In the rows, zero is written as 128.
Known rows, with every step that occurs
vifo/dibi/zuvil/banu: [158 146  59  70 161 194 104 171 152 119 126 102 105 143 166 127 140 127
 121 129 129 106 108 165 104 107 128 149 140 134  50 121 192 112 101 121
 106 109  85 132 185  89 145 114 141 179 148]
dibi/natas/ditok/sabofam: [123 165 103 109 161 183 115 139 134 138  94 126 128 138 132 172 159  99
 135 101 139 121 115 144 109 106 141 111 115 112  48 131 125  93 123 132
 148 131  90 153 153  84 184 116  93 171 171]
ditok/vifo/dibi/leba: [153 149 104  84 135 173 109 157 142 159 106  85  83 135 133 172 167 139
 104 116 136  88 109 145 110  75 143 171  95 123  36 129 163 105  99  96
 116 106 107  97 162  93 163 137 150 157 137]
vifo/ditok/natas/dibi/zuvil: [121 159  90  67 173 207  84 149 120 127 130 115 103 115 182 166 122  76
 124 124 151  98 136 144 106 133 133 112 151 142  20 133 172 113 165  92
 184 116  77 124 168  88 167 114 122 135 166]
banu/leba/dibi/vifo/ditok: [131 114  75  76 152 152  97 130  66 144 102  82 104 146 155 184 130 151
 117 133 147 122 107 144 131 101 176 167 121 141  70 138 153 102  68  87
 133 166  88 110 168 100 185 118 106 118 156]
ditok/tamo: [121 134 122 109 112 167 111 123 147 162 107 110 112 139 156 195 161 145
 110 144 163  98 102 127  77 144 142 157 104 168  86 127 189 124  96  79
 152 130  92 112 197 120 148 107 104 126 117]
vifo/ditok/natas: [118 153 108  65 166 191  91 141 118 129 130 114  98 130 181 169 135  85
 127 126 160 100 135 137  87 133 148 122 146 128  31 123 167 110 143  82
 194 128  87 132 189  80 168  94 112 123 169]
leba/banu/zuvil: [108 100  90 124 155 196 126 121 110 171  77  91 137 142 159 153 180  92
 122 136 187 115  71 118  83 105 139 133 112 173  37 146 144 145  92 110
 145 145  62 116 165  89 123  63 116 135 132]
zuvil/banu/leba/dibi/vifo/ditok: [136 126  84  70 143 179 108 145  90 156 140  66 111 155 136 155 150 127
 108 141 153 121  87 153 140  92 180 141 118 160  81 152 138 118  60 123
  93 172  87 115 177  92 146 105 117 141 161]
banu/leba/dibi/vifo: [130 105  72  86 151 151 102 129  70 151  94  82 110 149 151 190 144 149
 126 143 142 124 104 136 129  98 165 176 108 150  78 136 156 103  53  97
 126 169  87 108 157 106 190 117 106 121 144]
natas/dibi/zuvil/banu: [125 138  56  97 155 211  92 166 125 138 116 101 145 116 147 149 149  92
 133 146 140  86  98 141 140 112  99 121 116 182  67 144 172 121 115 148
  92 119  66 125 128 112 141 126 123 168 127]
banu/zuvil/dibi: [130 122  82 101 139 180 127 151  95 129 103  73 130 158 149 146 139 105
 137 137 164 126 108 154 127 126 101 148 103 168  71 157 140  96  89 131
 110 144  77 106 159  97 134  70 117 170 162]
leba/dibi/natas/ditok: [119 136  75  88 172 175  81 144 106 106  66 120 141 109 150 194 144 110
 140  95 141 122  96 139 120  99 133 113 108 134  81 110 157 102  93 130
 136 123 100 129 152 100 194 129  55 156 149]
banu/zuvil/dibi/leba: [138 138  73 102 127 176 131 156 107 136 102  79 121 157 147 140 146 113
 127 129 165 125 116 150 133 121 102 150 105 153  58 160 116  94  89 125
  91 139  77 107 149  94 125  77 130 180 168]
zuvil/banu/leba/dibi: [127 118  88  76 133 177 117 148  94 167 133  77 115 158 140 152 156 116
 122 152 157 123  78 133 132  95 167 146 104 163 101 135 145 118  48 140
  87 177  81 113 181  91 152 102 117 142 146]
natas/ditok/vifo/dibi: [121 155 128 106 141 194 103 145 133 148 102 101 112 130 129 176 130 121
 104 104 135  88  70 167 102  82 135 128 102 125  71 129 178  97 105 136
 118 114 152 158 173  94 182 147 118 154 148]
dibi/lurub: [141  91  91 103 132 133  84 146 125 122  97 126 122 160 167 160 161 134
 171 133 155  90 131 121 110 102 121 157 123 158  70 135 165  97  82  89
 141 153 100 158 152 108 143  94  66 146 136]
dibi/vifo/ditok/refil: [133 135  92 100 159 160  94 133 115 107 123  83 101 154 141 193 163 145
 110 115 153 101 131 178 120 102 137 145 138 145  30 160 157  92 111  71
 153 125  85 147 161 121 146  85  97 137 169]
refil/ditok/natas/dibi/zuvil/banu: [100 144  92 111 187 198 114 143 170 106 144 106 118 117 161 153 159  67
 136 120 156 102 103 115 108 129 102 127 121 147  65 159 135 140 130 129
 118 136  72 138 135 112 164  97 110 140 123]
zuvil/dibi/vifo: [142 114  87 100 155 145 103 152 108  93 101  71 134 139 114 178 170 147
 131 152 141 112 136 168 124 125  92 162 116 156  87 162 152  73  74 138
  80 125  86 136 145  94 151 100 108 155 164]
natas/dibi/vifo/ditok: [128 114  63 100 161 187  53 150  94 113 103  84 136 117 145 179 141 115
 123 139 139  79 124 162 153 112 115 139 125 171  52 154 170 104 135 123
 124 116  93 140 116  98 150 117 104 134 159]
leba/dibi: [117 107  74  81 152 164  83 149  97 120  75 115 135 115 168 186 159 123
 144 129 148 116  95 120 109 108 118 141 100 148 105 102 188 118  65 116
 132 120  89 117 166 117 177 115  73 132 127]
banu/leba/dibi/natas: [130 116  73  77 152 157 109 130  72 152  91  98 112 145 158 182 134 129
 137 131 150 133 105 125 130 104 173 157 114 137  72 116 144  98  72 106
 139 174  76 102 168  84 196 116 100 130 153]
natas/ditok: [100 146 108 115 134 183 103 140 123 138  99 125 141 137 149 172 136 109
 125 116 144  90  78 149  98 112 118 115 113 133  91 120 166  99  95 146
 122 132 140 188 173  97 175 119  94 146 147]
refil/ditok/vifo/dibi/natas: [122 138 105 105 179 166 111 140 160  91 125  90 100 124 143 157 160 118
 121  88 152  93  95 130 111 105 137 150 110 110  60 145 132 119 117 105
 120 125 103 128 157 101 162 107 106 140 125]
refil/ditok/vifo/dibi: [116 132 110 108 167 166 112 140 158  98 130  92  99 125 146 155 157 123
 118  98 155  85  86 131 106 106 130 158 108 114  76 143 148 124 108 103
 112 123 108 133 163 108 158 107 112 130 119]
zuvil/dibi: [130 115  96  90 140 154 113 157 107 103 106  97 134 136 132 160 156 132
 141 159 154 116 121 145 114 133  90 149 114 147 105 128 167  78  77 150
  87 130  82 138 169  79 149  98 112 146 160]
banu/zuvil/dibi/natas/ditok/tamo: [134 146  95 111 142 186 127 141 115 131  99  79 128 153 136 157 127 106
 121 117 164 130 106 168 126 127 117 127 106 164  57 167 124  93 113 127
 118 143  86 106 158  92 141  86 104 182 171]
sabofam/ditok/vifo/dibi: [ 98 145 126  84 143 179 102 164 138 125 126  55 101 154 132 183 168 135
  78 131 113  71  94 149 140  74 153 140  93 127  62 129 167 119 113  74
 128 139 128 127 188  90 179 130 122 147 145]
ditok/sabofam: [124 134 116 103 129 174 134 152 126 174 109 120 108 155 144 156 187 125
 133 157 143 128 124 111  95 110 128 164  96 117  83 132 171 123  83 108
 139 123  58 134 172 116 156 103 131 138 150]
zuvil/banu: [123 126  89  87 134 185 112 155 124 150 135  89 133 154 141 147 182 101
 130 152 157 103  88 133 112 106 136 132 105 165  94 134 146 121  65 142
  95 152  85 135 177  95 130  84 113 154 137]
leba/banu/zuvil/dibi: [117 101  95 122 154 190 131 129 106 154  78  79 140 138 144 148 174  97
 120 144 189 125  78 130  94 110 124 133 112 176  48 156 145 129  88 129
 119 140  58 119 165  79 122  68 121 139 147]
refil/ditok: [ 96 123  92 118 163 157 109 135 144  88 126 114 124 129 165 149 166 111
 140 112 166  91  94 111 101 137 114 143 118 120  97 134 138 124  98 114
 116 141  96 164 163 110 150  78  86 121 121]
sabofam/ditok/natas: [ 75 147 121  87 154 187 108 155 148 129 127  80 113 159 159 194 178  88
 102 153 122  88 118 126 118 103 134 126 106 140  57 126 155 128 122  78
 162 159 104 140 180  90 197 105 111 139 150]
sabofam/ditok/vifo/dibi/natas: [104 152 121  82 154 179 100 162 143 118 122  55 102 153 128 186 170 128
  80 124 112  77 100 155 145  72 160 135  98 124  46 130 152 114 125  74
 134 140 121 121 180  83 184 129 120 153 153]
natas/dibi/leba/banu: [121 122  61 120 132 193  87 154 116 157  85 113 134 108 151 159 166 102
 120 146 161  90 103 117 140  99 108 134 115 165  47 131 151 124 120 144
  88 117  75 139 113  76 140 121 127 136 145]
natas/dibi: [118 106  69 103 143 192  69 157 100 135  93 108 143 120 159 168 144  99
 144 159 147  86 107 128 141 115 100 141 106 174  81 122 185 110 120 150
 118 124  86 138 128  93 159 115 107 132 139]
banu/leba/dibi: [121 107  80  79 141 158 109 134  71 160  98  99 108 148 163 178 134 139
 134 146 149 129  94 121 123 105 166 167 109 144  92 113 167 105  56 105
 129 171  85 111 176  94 190 116 108 117 142]

Rows
[127 130  55 108 122 185  79 163 114 144  94 116 130 114 154 162 154 106
 129 143 145  86 120 121 151 107 100 140 110 157  62 125 155 109 119 144
  88 118  88 137 112  87 151 126 121 146 147]	natas/dibi/leba
[130 123  64  78 172 166  82 145 100 107  66 114 137 112 158 191 160 113
 147 107 147 124 111 125 119 106 132 128 108 141  75 105 159 105  88 114
 145 121  76 106 151 101 188 116  59 151 141]	leba/dibi/natas
[132 144  99  99 159 162 112 153 115  90  98 102 137 129 117 167 141 117
 136 125 148 121 122 163 125 127 101 116 123 132  82 135 135  64 104 166
  91 132  95 152 157  62 170 115  95 169 183]	zuvil/dibi/natas/ditok
[128 137  56  94 153 206  98 163 112 150 120  95 135 125 146 149 138  99
 129 150 140  94  98 143 147 109 114 130 118 181  65 146 167 117 111 148
  89 134  64 119 131 106 147 128 133 162 131]	natas/dibi/zuvil/banu/leba
[127 166  65  83 159 190 131 158 150 138 130 101 131 137 149 143 176 108
 131 127 141  97  96 141  96 118 121 127 121 158  59 143 147 123  80 112
 101 129  62 118 172 129 130 103 123 188 114]	dibi/zuvil/banu
[124 122  58 119 131 199  92 152 113 164  84 105 132 116 151 153 160  95
 117 139 165  97 101 123 146  97 108 132 110 171  39 141 144 126 123 140
  91 123  74 129 109  81 134 111 129 144 148]	natas/dibi/leba/banu/zuvil
[116 116  96 126 164 195 131 126 114 149  75  86 144 135 134 151 164  92
 116 124 185 126  74 143  97 104 132 112 119 163  38 158 129 122 105 138
 120 142  68 129 157  71 131  79 113 153 161]	leba/banu/zuvil/dibi/natas/ditok
[124 143  61  74 166 183 104 161 121 121  96 107 134 112 158 169 163 120
 132 115 141 117  88 134 109 103 121 126 108 156  90 125 176 128  64 114
 104 118  68 106 166 137 158 125  86 169 116]	leba/dibi/zuvil/banu
[155 142  56  72 164 184  99 165 146 116 108 114 102 138 179 139 135 131
 127 125 126 102 118 157  95 116 121 156 143 126  42 110 203 105 112 107
 128 100  87 135 182  93 158 117 137 170 144]	vifo/dibi/zuvil
[127 123  93  84 128 179 127 143 103 176 146  77 115 171 138 144 162 113
 122 162 159 113  85 135 126 102 167 147 109 162  89 139 134 114  56 138
  89 183  82 124 185  82 142  90 134 146 148]	zuvil/banu/leba
[130 123  74  73 180 167  70 143 102 103  86  91 119 116 158 203 157 126
 123 111 138 115 122 151 115 101 133 141 118 148  62 140 173 116  90  88
 151 113  90 110 149 121 182 117  74 135 151]	leba/dibi/vifo/ditok/natas
[104 155 131 120 129 192 124 145 131 162 104 129 124 143 136 164 149 114
 118 126 140 114  87 143  96 104 125 125 104 112  93 132 168 109  93 143
 121 122 116 182 174 108 176 129 114 148 162]	natas/ditok/sabofam
[119 139  87  95 166 177  94 141 113 109  76 122 129 120 148 198 144 113
 136  91 149 136  93 146 123  89 127 109 111 136  77 109 165  98  97 128
 138 124  91 133 156 105 197 125  57 153 154]	leba/dibi/natas/ditok/refil
[ 73 142 129 111 127 175 127 155 142 118 138  82 101 179 145 189 173 128
  94 144 140 103  95 146 142  85 131 121 110 143  72 117 172 110 110  79
 133 159  96 163 198 109 173  89 101 137 157]	sabofam/ditok/refil
[121  98  90 126 164 186 128 125 108 149  76  70 141 141 137 156 180 108
 114 139 183 123  85 142  96 105 125 137 113 177  40 172 138 128  88 120
 117 141  57 116 152  85 121  68 120 144 149]	leba/banu/zuvil/dibi/vifo
[100 133 112 123 156 163 132 141 154 113 134 119 109 137 154 140 179 118
 131 120 159 115 102 105 101 125 122 154 109 100  98 149 138 137  97 110
 115 132  71 159 164 121 148  88 106 123 133]	refil/ditok/sabofam
[156 138  76  84 163 184  83 155 139 107  96 117 112 141 161 152 123 116
 127 107 128 110 117 171 114 105 138 133 139 113  40 105 175  89 132 139
 140 113 117 158 171  52 184 120 110 166 182]	vifo/dibi/natas/ditok
[125 123 112 110 166 156 105 141 161  93 128  94  95 129 148 152 156 131
 126  95 155  86  94 129 112 100 130 159 113 115  71 153 147 122 107  95
 112 129 111 140 156 111 151 109  98 133 119]	refil/ditok/vifo/dibi/lurub
[122 159  88 104 167 178 100 136 126 121  88 122 142 133 141 180 148  94
 136  95 143 102 108 149 108 112 137 104 122 125  47 121 122  86 122 135
 149 139 107 156 152  76 185 108  77 168 161]	dibi/natas/ditok
[ 98 136 117 117 165 161 119 133 149 107 128  93 111 124 140 167 173 115
 123  97 164  83  82 113 103 113 128 151  95 122  83 151 130 125  97  99
 115 135 102 131 156 124 154  99 100 127 105]	refil/ditok/vifo
[133 140  85  85 179 169  79 134 120 116 116  79 108 142 150 195 167 117
 117 122 138  91 147 165 102 115 139 148 135 145  18 168 146 105 120  72
 171 125  92 127 147 108 166  94 106 140 162]	dibi/vifo/ditok/natas
[153 139 107  79 162 177 101 150 135 144 100  82  95 135 126 179 161 125
 116 112 134  93 113 150 108  79 150 160  97 131  31 128 163  97 116 100
 146 111  99  88 161  84 175 131 130 160 141]	ditok/vifo/dibi/natas
[ 95 132  97 123 177 188 111 133 166 114 123 113 113 110 165 158 169  72
 128 116 169 104 105 101 103 121 108 130 121 136  51 152 128 145 133 127
 121 134  74 147 128  91 166  95 112 121 130]	refil/ditok/natas/dibi/leba/banu
[138 110  90  77 130 169 112 149  99 162 132  83 113 164 143 148 153 124
 131 148 158 122  85 131 138  87 166 147 110 167  97 144 144 118  47 131
  87 182  86 121 175  93 147 105 105 145 149]	zuvil/banu/leba/dibi/lurub
[123 142  73 116 123 166 125 139 138 165  86 119 116 124 153 156 201 119
 108 124 171 101 103 105  95 101 134 140 122 129  35 127 124 125  84 106
  97 126  75 141 150  78 129  98 132 141 139]	dibi/leba/banu
[ 96 150 132 132 123 189 126 137 136 139 117 128 114 155 140 184 133 115
 118 113 160 117  73 162 106  92 111 109 117 139  82 119 184  86  99 141
 127 134 122 193 183 112 177 106  95 145 159]	natas/ditok/refil
[140 142  83  95 121 147 121 166 121 112 105 102 120 130 131 153 165 143
 126 144 156 116 135 141 124 124  90 151 120 129  85 132 135  76  80 144
  57 124  82 139 155  75 141 110 130 160 170]	zuvil/dibi/leba
[130 117  67  77 172 159  64 144  89  97  81  89 125 113 157 195 155 141
 122 108 142 108 113 154 122 104 137 141 120 142  74 138 173 112  82  87
 137 111  96 120 154 124 170 119  69 135 148]	leba/dibi/vifo/ditok
[135 134  77  89 167 158  78 135 103 104 111  78 118 141 146 186 165 140
 113 116 141  82 134 170 115 117 144 150 135 139  36 161 146  99 106  74
 149 122  99 141 154 110 147  92  96 139 161]	dibi/vifo/ditok
[154 151 105  73 155 190 124 156 138 166 125  69  84 141 125 162 153 137
 103 121 131  95  94 157 108  74 157 165 101 141  39 144 171 109  92  98
 115 121  93  82 174 106 160 141 157 166 128]	ditok/vifo/dibi/zuvil/banu/leba
[153 153 104  76 157 192 118 161 148 153 121  77  92 135 126 164 163 129
 109 116 131  88  97 155 102  76 141 157 100 143  41 142 176 111  97 100
 117 105  94  87 171 111 155 138 147 171 120]	ditok/vifo/dibi/zuvil/banu
[143 133  87 100 151 178 123 152  98 126 110  61 116 162 136 148 144 122
 120 130 156 132 126 174 135 120 115 154 111 154  51 188 129  98 100 109
 116 133  71 107 150 109 127  76 125 172 183]	banu/zuvil/dibi/vifo/ditok/sabofam
[135  88  78  87 146 143  69 151 104 109  74 123 131 127 169 180 155 139
 162 120 152 114 112 117 122  92 119 149 111 157  97 118 189 111  62 101
 132 132  96 132 151 121 168 117  45 140 132]	leba/dibi/lurub
[128 137  90  81 143 185 118 144 100 161 127  83 120 153 132 156 146 109
 118 134 151 127  74 146 140  88 172 125 109 156  91 139 130 113  62 151
  89 175  93 126 176  81 164 114 107 154 161]	zuvil/banu/leba/dibi/natas/ditok
[130 117  74 109 157 190  65 149  99 115 110  86 124 129 143 186 139 119
 120 138 147  92 124 169 159 101 110 136 128 174  46 156 176 100 139 119
 125 116  83 143 119 107 154 113 106 133 165]	natas/dibi/vifo/ditok/refil
[141 127  76  98 154 176 113 148  92 115 107  57 125 158 141 154 136 119
 122 127 160 119 121 176 135 123 113 148 116 165  50 181 129  92 101 109
 116 137  83 107 152 104 128  72 115 172 175]	banu/zuvil/dibi/vifo/ditok
[122 105  92 120 165 190 131 128 110 147  76  81 139 136 140 151 174  93
 123 133 188 129  87 132  97 108 133 126 115 170  37 154 131 126  99 128
 127 142  52 113 157  70 126  68 117 149 154]	leba/banu/zuvil/dibi/natas
[161 143  60  67 156 190 113 166 141 133 131  96  95 150 165 127 132 131
 116 133 130 110 106 164 111 106 143 152 143 134  46 124 186 111  96 119
 105 123  84 130 190  83 152 118 151 172 153]	vifo/dibi/zuvil/banu/leba
[134 119  82  79 140 174 113 144  96 163 133  67 117 159 132 160 164 125
 116 150 151 122  84 144 137  87 167 150 104 168  92 151 136 119  48 131
  86 174  84 112 168  98 153 104 116 146 150]	zuvil/banu/leba/dibi/vifo
[104 157 135 117 137 189 111 138 128 157 101 104 127 129 120 189 147 114
 110 103 142  82  69 152  95  88 131 121  89 134  80 136 158  98  95 131
 122 127 146 152 167 110 179 141 106 150 132]	natas/ditok/vifo
[130 115  87  84 148 157 109 127  71 146 113  84  92 156 151 189 127 153
 115 130 153 137 105 151 135  94 172 163 125 144  65 139 164  96  71  85
 134 166  80 114 172 106 185 114 107 117 162]	banu/leba/dibi/vifo/ditok/refil
[123 152 114  76 142 178 107 150 107 140 131 119  97 137 164 146 146 126
 115 125 157 113 127 138 104 127 157 134 139 101  56 132 167 114 125  81
 165 115  76 146 201  94 142 101 122 126 177]	vifo/ditok/sabofam
[126 172 124 101 148 204 112 153 148 151 117  96 112 132 120 165 133 118
  97  97 131  87  67 173 104  78 136 119 105 132  65 143 169 104 102 140
 102 114 143 151 175 104 171 151 128 175 144]	natas/ditok/vifo/dibi/zuvil/banu
[ 80 148 129 104 117 171 107 144 153 133 128  75 113 156 147 196 169 141
  74 148 131  81  92 138 124 119 151 131 102 150  85 129 171 134 113  60
 138 151 116 139 205 108 165 113 101 131 136]	sabofam/ditok/tamo
[122 162 125 115 137 194 112 142 144 161  96 104 108 123 124 172 142 122
  92  97 144  90  67 160  99  72 143 124 105 122  51 135 161 105 106 136
 104 111 144 158 167  85 171 148 131 154 150]	natas/ditok/vifo/dibi/leba/banu
[156 128  65  92 136 177 100 155 142 141  94 113  94 134 170 135 160 134
 106 128 149 109 113 141 104  95 137 155 140 117  30 109 173 115 106 119
 104 103  94 149 172  55 145 110 147 146 167]	vifo/dibi/leba/banu
[116 145 117  86 138 177 109 143 111 117 139 118  87 151 170 168 129 123
 115 115 180 116 112 158 112 115 143 121 151 128  47 116 184  93 131  81
 167 128  79 155 207  98 142  83 103 123 177]	vifo/ditok/refil
[138 139  91  92 162 161  91 140 112 122 115  81 107 146 139 178 174 145
 109 123 138  98 143 165 114 111 148 157 130 126  38 171 146 109 106  71
 150 115  83 137 154 117 147  99 110 140 167]	dibi/vifo/ditok/sabofam
